Every row comes from one small tree of marks. The marks that hang from a mark follow it in brackets, in alphabetical order. Every link used is in the known rows. Which tree was each row made from?
Known rows:
tobi(ladon(suza)): [-43  28 -10 -13  -7  21 -21  16  33  18   6  17 -22 -29  -2 -22 -12  13
 -17 -37  -3  15]
suza(ladon): [-20  23  -6  -3 -23  18 -23  24  34  30   8  40 -40 -14   2   4   2  -4
 -19 -26   2  14]
tobi(sagamu(fegav suza)): [-28  24  11 -12 -12  -5 -46  21  34  27  29  10 -13 -12  -2  -6  26   7
 -23 -22   3  24]
suvuz(fegav(ladon(tobi(gupidir)))): [-27  30   2   1  -5 -17   4  56  32  14  -2  35 -12 -19   0  -3   4 -15
 -28 -32  -1   2]
gupidir(fegav(ladon)): [-23  17  -7 -22  -6 -16 -21  39  30  34  -1  33 -24 -33   6 -10 -15  10
 -28 -40  -1   8]
gupidir(fegav(suvuz)): [-18  20  -2 -21 -17  -7 -22  32  29  21  -9  18 -15 -38  -2 -23  -8  15
 -33 -34   2  -7]
tobi(gupidir(fegav)): [-39  19  -7 -15 -10  -2 -10  21  41  44   1   8 -33 -56  -5 -13 -20   7
 -26 -46   4  -2]
tobi(fared(fegav(suvuz)) gupidir ladon(suza) sagamu): [-96  53  -4   7 -24  25  -8  36  28  17 -17  -9 -16 -16 -21 -40   0  -4
 -17 -28   5   6]
suvuz(fegav): [-28  26  -5 -10  -4  -4 -21  23  26   5  -1  24  -7 -18   1  -6  13 -11
 -30 -25  -2  -2]
suvuz(fegav(ladon(suza(fared) tobi(gupidir)))): [-16  45   0   0 -17  -8   0  56  23  18  -4  40 -14  -3  -4  -7   2  -3
 -23 -31   4  11]
tobi(fared ladon sagamu(fegav(suvuz) suza(gupidir))): [-75  34  14  -8 -18  22 -48  36  33  11  17   6  -5 -19   0 -37  29   2
 -27 -14   3   4]
suza(gupidir): [-27  22  -5 -20 -11  24 -19  18  48  37  11  22 -38 -20  25  -5   9   0
 -32 -31   2  -3]
fegav(ladon(suza(fared(tobi(sagamu)) gupidir)) suvuz): [  2  54  11   4 -42  20  -7  74  32  19 -18  30 -23  34   4 -16   3  17
 -24 -26   6   6]
fegav(ladon(suza(gupidir) tobi) suvuz): [  5  44   7  -2 -35   2  15  83  40  29 -10  36 -20  11   5 -16   0  15
 -30 -34   4   7]
fared(tobi(gupidir ladon sagamu)): [-67  18  16  12   7  13   2  32  45   5  16  -7 -45 -48 -19 -15 -17   0
 -20 -30  -1   5]
suvuz(fegav(ladon(suza(gupidir)))): [-18  45  -5 -15 -14  -1 -20  44  32  15  -6  36  -7   9  10  -6  12 -11
 -31 -30   2   7]
gupidir(fegav(ladon(tobi) suvuz)): [-12  21   4 -13 -17 -22  -1  64  30  25  -8  34 -18 -34  -1 -18 -13  13
 -32 -37   1   0]
suvuz(fegav(ladon(suza))): [-18  41  -6 -10 -12  -7 -19  44  26  11  -7  34  -4   7   3  -6   8  -8
 -28 -29   0  10]
ladon(suza(gupidir(fegav)) tobi(fared)): [-26  37  -9 -25 -17   8   3  42  24  52  23  32 -39 -32   2 -25  -6  29
 -32 -32   8  16]
fared(fegav(suvuz) tobi(gupidir ladon(suza) sagamu)): [-56  52  18   8 -13   6   8  39  34 -15 -13  -7 -33   0 -39 -21   1  -7
 -23 -19   1   2]
sagamu(suza): [-13  17  -6 -14 -15   2 -34  20  30  25  25  16 -20 -20 -14  -3  11  19
 -25 -24   1  16]
fared(fegav tobi): [-30  24   8  -6   4 -10   3  17  18  -9   3  14 -46   4 -29   5   7  -2
 -27 -12  -8   4]

Which tree is each row?
[-48  19  25   3   5   4 -13  33  35  -9  16   3 -31 -25 -14 -18   2   3
 -25 -19  -5   5] : fared(tobi(ladon sagamu(fegav(suvuz))))
[-29  38  -2  -7 -16  -5  12  45  37  53  21  14 -35 -48 -12 -20 -18  21
 -20 -45  10  29] : ladon(suza tobi(gupidir(fegav) sagamu))
[-71  26   7   4 -13   1 -17  42  30  44   6   1 -22 -19   1 -17   7  -1
 -24 -30   2   7] : tobi(fared gupidir sagamu(fegav(ladon)))
[-24  20   8   5 -14   3   2  46  33  35  31  28 -38 -39  -2  -6   8  13
 -18 -26   5  21] : ladon(tobi(sagamu(suza(fared gupidir))))
[-43  26   5   3 -17  -3   7  52  23  24  19  20 -29 -25 -13 -14  20   6
 -26 -15   3  11] : ladon(tobi(fared(fegav(suvuz)) sagamu(suza(gupidir))))
[-31  31  27   4 -14   2 -15  40  42  11  24   1 -39 -16 -27  -8   7   5
 -27 -19   6   9] : fared(tobi(gupidir sagamu(fegav(suvuz) suza(ladon))))
[  3  38  25 -26 -22   9 -52  20  24  22  35  31 -34  12  -7  -5  32  22
 -27 -11   7  11] : sagamu(fegav suza(fared(tobi) gupidir))
[-48  31   5   3 -21  -3  -8  53  50  38  -9   2 -21 -39   0 -20 -12  -3
 -24 -44   8   3] : tobi(gupidir(fegav(ladon suvuz)) sagamu)
[-40  23  16   1  -3  -6  -8  45  41  19  23   0 -41 -36 -25  -9 -12  10
 -27 -29   5  12] : fared(tobi(gupidir(fegav(ladon)) sagamu(suza)))
[-54  14  11   4   8  11   6  27  40   4  14   0 -48 -47 -22 -13 -21   5
 -23 -31  -4  -2] : fared(tobi(gupidir ladon))
[-39  43   4   3 -30   5 -12  54  41  42 -12   8 -23 -26  -3 -23 -14   7
 -19 -43  12   9] : tobi(gupidir(fegav(ladon(suza(fared)) suvuz)) sagamu)
[  4  49   8   8 -40  11   1  72  25  17 -22  26 -21  28 -12 -15  -8  23
 -21 -30   4   5] : fegav(ladon(suza(fared(tobi(gupidir)))) suvuz)
[ -6  50   2   9 -48  27 -22  31   8  12 -20  57 -43  29 -12   2  15  -2
  -7 -11   6   8] : suza(fared(fegav(suvuz)) ladon)
[-27  15   4  -2 -10 -14  23  49  37  38  10  19 -36 -65 -12 -15 -16  12
 -26 -41   3   0] : ladon(tobi(gupidir(fegav(suvuz))))
[-50  16  -4   4  -6  -9  27  40  20  35   9  18 -41 -44 -19  -9  -4   6
 -24 -28  -2   3] : ladon(tobi(fared(fegav) gupidir))
[-79  25  -5   2 -14   3 -12  47  31  48   0   2 -27 -45  -2 -24 -13   3
 -24 -37   6   5] : tobi(fared gupidir(fegav(ladon)) sagamu)
[-16  39  -2  -6 -10 -14  -3  54  25  13   0  39  -8  -4  -1  -6   6  -6
 -28 -30   0  13] : suvuz(fegav(ladon(suza tobi)))
[-54  30   0  -6 -24  14 -35  49  29  31  13  11 -16 -14   2 -23  18  10
 -30 -18   7   9] : tobi(fared sagamu(suza(gupidir(fegav(ladon suvuz)))))
[-16  45  22  19 -38  31 -19  42  21  17   4  40 -56   6 -16  -3   3   6
  -9 -14  10  10] : suza(fared(tobi(gupidir sagamu(fegav(suvuz)))) ladon)
[-24  27  19   9 -20  -9   5  52  34  35  23  17 -30 -38 -16 -12   8  12
 -19 -29   7  14] : ladon(tobi(gupidir sagamu(fegav(suvuz) suza(fared))))
[-21  31  14  -1  -8  -8   7  32  19 -20 -11  10 -35  13 -33  -4  12   0
 -32  -9  -6  -7] : fared(fegav(suvuz) tobi)
[-37  23  -3   1 -22   8   1  43  31  42  14  42 -49 -43  -9  -6  -8   1
 -21 -29   6  12] : suza(ladon(tobi(fared gupidir(fegav))))
[-58  22  -8  -9 -20   6  -8  36  24  37 -10   2 -24 -48 -13 -30 -14  15
 -32 -34   4 -16] : tobi(fared gupidir(fegav(suvuz)))
